In the rows, zero is written as 128.
Known rows, with every step that occurs
peba, rukag, ravo, zape, namo, noter: [138 150 116 117  84 132 129 107 110 116 110 131 138 129 122 135 119 146
 112 131  99 141 167 113 101 124 130 128 138 119 119 121 146 102 129 174
 123]
vokol, peba: [132  97 113 136 159 104 103 129 123 138 131 149 112 144 104 108 196 166
 122  93 136 139 128 161 144 119 132 129 118 144 137 121 124 138 166  84
 115]
peba, noter, pobe, ravo: [134 153 128 117  98 113 146 112 172 121 134 139 116 121 128 148  77 103
 129 127 134 106 125 148  75 137 130 137 127 127 124 154 134 125 114 147
 129]
nipa, sobup, pobe, ravo, zape: [129 114 127 138 138 136 122 162 154 142 121 125 132 115 151  95 133 101
 150 152 135 128 116 130 145 140 122 114 117 135 121  88 139 128 116  68
 146]
zape, namo, noter, pobe, nipa: [131 139 137 133 150 135 140 110 103 122 134 138 114 146 129 157  90 136
 134 119 135 135 113 116 144 112 127 122 148 117 127 180 110 139 116 174
 140]
pobe, noter, namo: [117 132 125 111 126 117 124 116 163 134 123 127 127 152 127 151 144 137
 121 142 131  86 139 133 170 124 131 142 129 121 122 139 124 122 121 110
  86]
nobiz, pobe, ravo: [135 160 120 126 149 117 125 142 103 146 132 158 104 136 146 158  13 167
 136 141 148 136 130 148 137 110 123 111 134 159 111 132 123 128 111 157
 107]
vela, sobup: [139 123 125 118 159 122 105 160 126 124 125 131 141 131 142  81  96 151
 108 128 128 109 109 143 148 132 143 159 121 120 115 136 101 108 122  79
  98]
nipa, sobup: [137 116 122 142 177 137 114 146 144 127 121 129 128 130 133  79 192 116
 128 135 128 102 117 132 158 150 141 138 118 130 120 101 139 124 134  81
 142]
vokol, peba, rukag: [134 106 113 131 138 104 109 122 119 128 127 153 122 145 102 111 188 160
 118 102 120 140 145 158 119 120 127 121 120 137 136  99 137 124 166 112
 122]
vokol, peba, rukag, ravo, zape: [135 120 107 128 111 115 105 113 112 126 120 147 125 138 110 115 207 167
 116 106 115 155 153 148 108 117 124 126 125 138 135 105 144 120 163 103
 116]
nipa, sobup, pobe, noter, namo, zape: [127 116 133 129 137 144 123 154 171 133 121 132 134 123 130 119 167  79
 149 147 134 111 117 123 163 146 120 119  98 120 117  94 144 133 115  81
 149]
zape, namo, noter, pobe, ravo, nipa, sobup: [132 142 138 134 154 149 139 121 116 120 133 119 116 141 140 150  83 118
 146 128 137 141 109 113 128 120 120 114 143 122 129 172 117 140 115 137
 139]
ravo, nipa, sobup, pobe, noter: [114  98 137 125 144 133 122 148 136 139 135 110 144 116 141 100 112 109
 138 141 131 111 115 126 117 150 129 142 116 129 148  86 133 132 129  89
 139]
rukag, ravo, pobe, nipa: [123 154 111 108  95 128 116 121  95 142 125 136 132 125 140 131 120 201
 124 122 127 168 126 122 110 129 133 134 136 135 136 138 132 131 143 157
 108]
zape, namo, noter, pobe: [137 135 135 133 156 139 139 110 118 118 129 140 111 144 119 153  96 127
 134 113 136 137 120 116 146 113 127 120 139 120 125 175 113 138 123 165
 148]
ravo, zape, namo, noter, pobe, sobup: [126 116 137 137 125 126 131 125 112 133 124 117 117 126 147 134 155  94
 118 131 134 142 124 109 131 111 124 154 159 123 129 159 126 118 105 103
 150]
ravo, nipa, sobup, pobe, noter, namo: [115 100 137 124 137 141 121 139 145 134 129 105 145 117 135 103 126 109
 139 146 134 113 116 122 119 153 126 134 125 124 150  87 132 135 128  82
 138]
pobe, ravo, zape, namo, noter, peba, rukag: [125 145 125 128 101 122 135 142 121 137 124  95 130 127 160 147  81 121
 136 147 119 145 140 128 111 106 119 113 154 138 122 145 118 116 109 103
  94]
pobe, sobup: [134  96 125 116 128  95 124 156 106 155 143 139 122 130 153 103 142 161
 109 131 130 114 117 143 149 144 151 139 137 130 118 145 110 107 116  78
  85]
ravo, pobe, nipa: [107 128 132 118 133 108 125 141  95 149 136 131 129 127 142 123 113 153
 126 127 139 161 108 127 115 123 126 146 145 134 150 114 133 135 135 161
 143]
vela, sobup, nipa: [134 123 136 113 135 135 109 153 113 136 125 137 150 119 145  71  67 172
 105 124 119  94 112 145 123 143 140 155 104 125 120 128 108 109 113  69
  97]
peba, rukag: [138 125 119 118 121 107 127 125 120 121 120 143 140 132 114 108 107 140
 106 130 106 110 158 136 114 134 141 124 129 124 125  94 137 105 141 181
 133]
noter, namo, zape: [141 130 119 121 112 127 113 131 146 128 107 119 128 124  89 140 175 115
 114 126 141 132 130 121 143 145 134 110 134 113 122 139 126 138 129 135
 138]
namo, noter, peba, rukag, ravo, nipa, sobup: [126 144 127 143 109 154 151 113 141  94 140  97 142 104 106 158 141 110
 131 116 108 121 140 119 103 143 126 106  99 129 115 129 130 136 143 155
 103]
zape, namo, noter, peba, rukag: [133 125 139 135 149 143 141 111 122 110 128 118 127 139 112 146 117 121
 135 114 117 135 141 118 149 116 126 109 130 120 124 155 112 125 130 150
 121]
vokol, namo, noter, peba, rukag, ravo, nipa: [133 141 123 136 110 121 139 107 117 112 130 114 115 140  93 141 177 168
 111 106 137 145 131 120 133 113 132 132 129 127 136 142 116 149 160 158
 101]
nipa, sobup, pobe, noter: [124 109 132 131 154 138 125 151 166 135 126 140 133 127 140 103 148  96
 149 144 131 104 120 131 166 142 125 129  96 128 119  87 140 127 120  79
 142]
zape, namo, noter, peba, rukag, ravo, pobe: [130 138 137 129 134 153 140 107 117 109 126 117 127 136 115 156 116 130
 140 112 119 161 141 110 134 113 119 106 131 122 129 156 121 128 135 154
 123]
vokol, peba, rukag, ravo, nipa: [133 117 109 123 116 116 105 112 107 128 127 143 129 139 108 117 179 181
 118 102 115 153 148 151  97 125 126 119 123 136 142 104 139 126 169 112
 107]
nobiz, pobe, nipa, sobup: [126 151 132 139 169 128 122 133  86 141 139 158 114 138 147 137  85 157
 134 150 143 119 113 136 151 122 126 134 139 144 121 117 134 130 105 160
 131]
zape, namo, noter: [135 122 133 131 164 133 138 124 116 124 121 132 114 151 114 146  95 141
 134 114 130 134 128 118 162 116 132 125 136 119 119 166 111 128 123 153
 123]

Rows
[132 116 125 134 148 136 125 162 155 141 123 132 132 121 147  95 114 112
 154 149 135 123 114 136 150 145 125 106 109 135 118  94 132 132 122  80
 138] -> nipa, sobup, pobe, ravo
[131 154 122 127 109 122 122 119 121 136 135 134 118 123 162 134  92 117
 125 137 143 139 116 132 100 110 124 123 160 140 137 159 121 139 118 133
 158] -> noter, pobe, ravo, zape, namo
[120 111 133 109  97 117 130 142 165 145 123 147 132 123 114 152  91 105
 141 135 139 119 136 130 154 127 118 111 102 122 123 113 123 136 116 138
 132] -> sobup, pobe, noter, namo, zape
[136 117 112 126 121 119 103 109 107 127 117 146 124 146 114 116 203 167
 121 105 115 162 152 143 115 110 122 124 134 134 139 113 141 118 158  98
 118] -> vokol, peba, rukag, ravo, zape, namo
[122 128 137 146 134 137 128 122 111 128 122 112 122 128 147 129 163  88
 125 140 131 136 116 104 132 111 121 156 161 121 133 150 134 124 104 114
 162] -> ravo, zape, namo, noter, pobe, nipa, sobup
[136 136 133 131 134 150 139 105 117 109 125 119 129 139 114 151 117 136
 136 113 114 141 146 115 143 116 126 106 129 120 121 160 114 125 131 151
 112] -> zape, namo, noter, peba, rukag, ravo
[132 102 128 139 159 139 122 152 158 132 122 141 133 120 129  85 151 106
 145 138 134 116 117 132 158 149 130 117 103 129 122  82 137 131 130  89
 161] -> nipa, sobup, pobe
[108 129 134 126 147 123 123 146 103 144 135 125 131 126 150 110 147 137
 133 137 137 159  99 124 120 131 123 147 141 132 148 103 144 136 132 135
 150] -> ravo, pobe, nipa, sobup
[137 142 112 106  86 124 121 113 104 121 119 130 149 126 122 114 102 171
 108 129 100 130 163 125  82 141 140 124 135 125 133 103 140 108 146 176
 114] -> peba, rukag, ravo, nipa
[135 127 131 118 113 121 138 105 190 114 108 127 126 129  91 135 142 114
 121 128 131  99 140 138 114 150 136 141 134 110 125 134 136 114 123 123
 115] -> peba, noter, namo
[124 134 119 120 130 119 122 163 120 149 134  96 133 125 167 112  67 149
 140 150 132 126 113 140 103 139 132 120 141 143 132 126 119 130 123  83
  88] -> pobe, ravo, nipa, sobup
[124 117 137 141 124 133 131 120 121 120 117 104 130 124 127 131 160  85
 120 129 117 138 147 109 129 110 121 144 149 124 132 134 133 113 118 117
 147] -> ravo, zape, namo, noter, peba, rukag
[127 145 123 142  93 143 151 109 142  99 135 104 138 105 102 164 141 112
 121 113 108 125 151 120 109 129 125 111 106 132 110 139 128 130 140 165
 105] -> namo, noter, peba, rukag, ravo, zape
[121 109 127 112 101 110 131 159 132 158 133 131 135 112 141 124   4 144
 148 137 140 141 125 142 110 130 123  96 120 141 136 105 109 139 126 134
 121] -> sobup, pobe, ravo, nipa
[126 122 134 141 131 130 129 119 120 127 117 119 118 126 132 134 148  90
 119 127 134 140 130 109 130 108 123 154 155 124 133 151 130 123 113 124
 166] -> ravo, zape, namo, noter, pobe
[120 129 127 135 149 118 119 145  99 145 139 122 136 137 155  97 154 159
 125 149 123 100 103 134 149 141 142 146 145 124 130 124 125 127 115 120
 115] -> pobe, nipa, sobup
[126 113 133 140 137 125 128 130 118 132 112 113 120 130 129 130 147 101
 120 127 129 139 136 110 142 110 126 157 152 125 128 145 128 117 114 114
 146] -> ravo, zape, namo, noter
[131 141 136 127 144 139 140 118 110 123 133 123 115 141 135 159  63 130
 141 122 139 144 114 116 125 114 123 112 147 124 130 179 110 140 118 156
 134] -> zape, namo, noter, pobe, ravo, nipa
[135 134 125 142 126 111 143 113 127 112 130 123 109 146  89 139 185 153
 109 105 140 135 130 126 153 108 133 131 127 127 130 140 114 148 159 161
 111] -> vokol, namo, noter, peba, rukag
[126 149 126 137 131 128 123 114 110 128 149 145 128 123 154 115 145 129
 121 138 137 109  97 133 114 134 134 134 148 128 140 140 127 148 124 157
 169] -> noter, pobe, nipa, sobup
[134 143 125 136 117 125 154 121 128 118 151 141 112 116 124 169 106 122
 120 115 139 120 104 127 118 136 133 120 117 128 106 172 119 144 121 173
 126] -> namo, noter, pobe, sobup
[131 161 116  97  71 131 124 114 123 120 112 136 142 128 117 151 132 141
 116 133 106 154 160 115  91 132 122 117 124 119 125 110 155 112 135 181
 121] -> peba, rukag, ravo, pobe, noter, namo, zape
[121 159 132 125 121 134 127 108 123 123 137 149 121 129 141 173  96 127
 129 141 127 118 158 133 136 103 114 137 118 152 118 117 141 116 113 147
 107] -> nobiz, pobe, noter, peba, rukag, ravo, zape
[138 133 131 116  99 120 137 119 185 117 108 123 124 122  82 152 152  89
 122 125 131 110 136 131 104 151 133 136 123 105 118 144 141 118 116 132
 125] -> peba, noter, namo, zape
[132 140 139 138 159 146 139 113 109 119 132 132 116 145 134 149 113 121
 140 124 136 132 107 113 147 118 125 122 144 115 125 172 118 139 113 152
 147] -> zape, namo, noter, pobe, nipa, sobup
[113 101 141 126 129 139 125 137 140 126 139 101 154 109 140 101 126  92
 139 142 119 111 128 125 101 149 124 128 113 129 152  75 136 129 134  92
 138] -> ravo, nipa, sobup, pobe, noter, peba, rukag
[125 123 131 128 127 150 126 134 166 123 129 132 145 119 142 108 164 101
 150 146 115 112 136 128 147 141 121 112  93 129 121  82 145 123 127  86
 131] -> nipa, sobup, pobe, noter, peba, rukag, ravo
[145 126 120 127 129  90 116 149 111 142 118 137  99 149  93 120 198 146
 102 105 154 148 119 125 157 113 138 152 130 122 131 147 120 146 149 147
 137] -> vokol, namo, zape
[125 159 126 145 126 138 153 117 123 113 148 132 119 120 125 168 112 119
 128 123 135 113  98 122 117 135 128 124 121 125 112 162 126 154 120 193
 142] -> namo, noter, pobe, nipa, sobup
[130 130 126 130  96 143 121  99 129 107 129 107 152 111 124 112 178 121
 119 122  98 132 170 127 113 123 130 109 129 133 139 115 124 113 149 120
 118] -> noter, peba, rukag, ravo, zape, namo
[118 103 132 122 109 105 131 147 116 156 137 151 137 119 132 117  57 157
 136 133 134 126 121 140 141 128 131 113 124 128 134 109 111 138 123 170
 136] -> sobup, pobe, nipa
[121 108 136 135 150 144 126 145 172 129 132 131 139 120 140 103 166  88
 152 142 127 102 123 132 164 143 122 122  92 131 123  86 137 130 125  68
 138] -> nipa, sobup, pobe, noter, peba
[130 148 121 139 101 143 153 108 141  98 139 109 137 110  98 165 128 126
 124 109 107 121 148 125 114 133 129 103  98 130 107 141 122 134 144 178
  97] -> namo, noter, peba, rukag, ravo
[127 147 136 127 113 121 142 106 162 117 137 140 124 120 128 132 131  97
 126 132 129  93 112 139  86 144 133 153 130 116 131 142 141 125 111 150
 147] -> peba, noter, pobe, nipa, sobup
[125 116 142 135 112 132 132 123 106 138 123 121 121 119 147 128 136 106
 116 129 130 132 125 110 120 116 123 152 150 125 132 154 130 117 101  98
 148] -> ravo, zape, namo, noter, pobe, sobup, nipa
[101 125 137 116 131 121 129 130 146 133 140 120 131 126 137 143 146 109
 133 120 132 147 130 130 128 116 116 145 110 142 145 109 135 132 142 118
 126] -> ravo, pobe, noter, peba
[120  93 135 130 148 134 119 148 131 137 131 111 143 110 135  85 116 110
 137 136 134 120 114 126 109 155 132 134 121 130 150  84 131 136 135  94
 152] -> ravo, nipa, sobup, pobe
